What can hang from each mark
V: B
C: L T
X: L T
Q: Y
L: B C Q X
W: X
B: L V
Y: B C

Every row comes from one small tree of marks. The marks that hang from a mark follow it in brackets, in alphabetical order. Every link used is in the known rows. Which tree was each row made from?
Known rows
W[X]: [ 16  16   9  -8  -5 -19 -10 -20   7  11   4  18 -14  13  67  14   8   6
   3 -21  -8]
V[B[L[C X]]]: [-32   8   5  14   0 -19 -12   1  -5  -1   6  -5  24  11  41   9   9  27
   5 -18  -7]
Y[C[T]]: [ 26  29 -13   7  -6  -5  -4   7   9  13   6  34 -12  12  15  20  -2  -5
   4 -22 -11]
W[X[L[B C] T]]: [ 18  -7   8   3   7 -17 -10 -20   7 -23  67   9 -12  22  22  11  -5  13
  -4 -14   0]
Y[B]: [ 20  16   2   1   0  -5  -4 -28   3  15   8  20   0  10  30  19  26   7
   5 -24  -8]
L[C[T]]: [ 24  27 -17  17  -8   2  -8  19   2   5   2   1 -10  18   8  11   9  10
   1 -20  -7]
L[C Q X[T]]: [ 15   6   4  12  -7 -19 -11 -31  -4 -39  41   6  -8  21  40   7   7  19
   1 -22   2]
C[L[X[T]]]: [ -9 -16  16 -20   7 -22  -8 -51   2  -4  41  22 -11  13  65  25  -2  11
  -3 -10  -4]
Y[B[L[Q]] C[T]]: [-20  39  -6   6   2 -15  -4 -10   4  -9 -10  38   8   7   5  20   3  -8
   6 -22  -9]
Q[Y[C]]: [ 20  -1  -3  17  -4 -13  -7 -13   8  14  11  35 -17   9  22  13   4 -32
   7 -21  -7]
X[L T]: [ 21   2  -3 -12  11 -11  -6 -29  10   3  66  26 -20  14  48  17  -5  15
  -4 -18  -4]
L[B C[T]]: [ 23  18 -15  11  -8   1  -9  10   3  -5   0  -1  -8  21 -46  13  -1   9
   3 -21  -6]
L[B[V] C X[T]]: [ 15   9   4   5  -7  -9 -11 -18  -6 -28  42   4 -11   9   4  20   2  23
  -2 -22   3]
C[L[X] T]: [ -3  -2   7 -22   5 -23 -10 -20   7  11 -13  17  -8  15  45  27   1   1
  -1 -10  -9]
Y[B[L[C]]]: [-28  22  -2  25   5   0  -7  -2  -4   6   8   0   5   8  18  13  24  17
   5 -23  -5]
V[B[L[Q[Y]]]]: [-31   3  -3  -3   0 -29 -12 -36   2  -5 -19  17  15   7  17   5  -8 -14
   6 -16  -8]
Y[C]: [ 20  19  -5  15  -2  -6  -5 -14   7  16  16  33 -14   8  17  16   4   4
   7 -24  -9]
L[C X]: [ 16   4   5  18  -5 -12 -11  -2  -1  -1  13  -3  -8  18  35  10  19  18
   6 -24  -3]
X[L]: [ 23   3  -4  -6  13 -12  -7 -19  12  20  25  20 -18  14  25  14   3  14
   2 -19  -7]
Y[C[L[B Q X]]]: [ -5 -17  15  -5   7 -32 -10 -63   5 -20  -8  30  -2  16 -37  19 -11   0
   9 -12  -5]
V[B]: [ 17  12  -5  -1  -4 -11  -6 -26   4  17   5  15  14   9  27  12   8  16
   5 -19 -13]
B[L V]: [-30  37  -6  -6   4  -6  -9 -10   1  19  -8  17 -18  -7  27  21  -3  23
   0 -24  -5]
Y[C[L[X] T]]: [ -1   1   6  -5   6 -22  -7 -13   8   8  -2  33  -6  14  34  27  -1  -9
   3  -9 -11]
X[L[B Q]]: [ 23  -2  -3 -12  11 -20  -9 -47  11 -11   8  19 -12  19 -47  10 -11  14
   4 -20  -3]
Y[C[L[B] T]]: [  0   2  -4  -4   6 -11  -6 -22   9   7  -6  33  -7  13 -47  26 -16  -9
   3  -9 -11]

Which tree is each row?
[-32  23 -10  22   0 -14 -11 -18  -5 -13  -7  -3  22  10  -5   0   0  26
   6 -18  -7] : V[B[L[C Q]]]
[  0   7  -6  -5   4 -18  -7 -42   8 -13 -19  34  -5  15 -68  21 -20  -9
   4  -9 -10] : Y[C[L[B Q] T]]
[ 17  11   3  10  -5  -9 -13  -9  -3 -10   1  -2  -8  10 -17  17  10  23
   5 -24   0] : L[B[V] C X]
[ 18   1  -8  26  -7 -15 -12 -21   0 -15  -6   3 -12  19  -2  -2   9 -18
   6 -20  -1] : L[C Q[Y]]
[-29  -6  12 -11  -1 -36 -14 -30   2 -13 -16  16 -12  11  42  11  -5 -17
   6 -21  -1] : B[L[Q[Y] X]]
[-27  39  -2  -4   5 -13  -8 -35  -2  -4 -19  21   1  -4  16  19  12  16
   4 -24  -3] : Y[B[L[Q] V]]
[ 20   3  -4  16  -5 -20  -8 -33   6  -6  -2  36 -14  13   3   7  -1 -32
   9 -21  -5] : L[Q[Y[C]]]
[  0  18  -8  -5   7  -8  -6 -20   6   9 -15  35  -9   2 -47  30 -15  -5
   1  -9 -10] : Y[C[L[B[V]] T]]
[ 16   8   9 -23  -5 -15  -9 -36   0 -18  36  22 -15   4  20  27  -6  19
  -2 -24   1] : L[B[V] X[T]]
[-29  37  -5  24   6   2  -8   2  -6   8   0   3   2  -2  19  18  24  22
   3 -23  -3] : Y[B[L[C] V]]
[ 17  10   8 -17  -4 -17 -11 -26   2   0  -5  15 -12   5  -2  24   2  18
   4 -25  -2] : L[B[V] X]
[ 18  -3  10 -16  -5 -27 -12 -49   3 -22  -9  15  -7  19 -21  14  -3  14
   7 -24  -2] : L[B Q X]
[ 22  10  -3   2 -10 -20 -13  -8   0 -35 -14  -1  -1  26 -38  10  -1   9
   6 -22  -2] : L[B C[T] Q X]
[-32  23   8 -19   2 -18 -11 -19  -2  -7  34  22 -16  -4  77  27  -7  25
  -5 -22   0] : B[L[X[T]] V]
[ -7  -8   3 -15   9 -20  -9 -70   4  -9 -17  15  -9  15 -56  15 -12  10
   4 -12  -6] : C[L[B Q]]
[ -2  -1  -5 -22   5 -11  -8 -29   8   9 -17  16 -10  15 -38  24 -13   1
   0 -10 -10] : C[L[B] T]
[ 27  16 -16  13   7  -5  -8  21   9   8  19   5 -12  22  11  11   5  10
  -1 -16  -6] : X[L[C[T]]]
[ 24   2  -3  10 -13 -26 -14   2   1 -27 -17   3  -6  24  27   5   9 -27
   5 -19  -1] : L[C[T] Q[Y] X]
[ -9 -11  15 -20   6 -30 -10 -71   1 -25  27  22  -9  16  47  19  -6  11
  -2 -10  -3] : C[L[Q X[T]]]
[ 23  -5  -4 -11   9 -26 -11 -43   9 -11  -5  23 -18   9 -38  11 -11 -18
   3 -17   1] : X[L[B[V] Q[Y]]]
[ 19   2  10 -17   9 -23  -8 -28  12  -3  64  27 -18  15  90  17  -4   7
  -5 -15  -4] : W[X[L T]]
[ 23  12 -16  18 -11 -14 -11   0   2 -17 -16   5 -10  22  -3   2   4 -26
   4 -18  -3] : L[C[T] Q[Y]]
[-25  38  -6   5  -2 -11 -13  30  -4  -2 -11   0  -8   3  38  20   3  18
  -1 -22  -3] : B[L[C[T] X] V]
[ 15   6   9 -15  -6 -26  -9 -49   1 -30  35  23 -11  16  55  15  -1  15
   0 -23  -1] : L[Q X[T]]
[ 22  19  -2  19  -3 -17  -6 -37   2  -7 -10  41  -1   0  12  15  21 -33
   8 -22  -4] : L[Q[Y[B[V] C]]]
[  2  12  -1   5   9  -8  -2 -20   7  16  -2  38   7  10  14  28  14 -15
   3  -9 -14] : Y[B C[L T]]
[ -6 -21  17  -4   9 -23  -8 -44   6   0   5  29  -5  13 -20  25  -6   0
   7 -11  -7] : Y[C[L[B X]]]
[ 21   8  -4 -19  11 -10  -7 -36   8  -6  54  26 -20   5  -6  24 -14  19
  -5 -17   0] : X[L[B[V]] T]
[-33   6  10 -18   0 -25  -8 -27  -1  -9  41  18  17   5  77  20  -7  22
  -1 -17  -7] : V[B[L[X[T]]]]
[ 15  -3   6   5  -7 -20 -12 -40  -4 -50  39   4  -5  23 -14   9  -4  20
   2 -22   3] : L[B C Q X[T]]
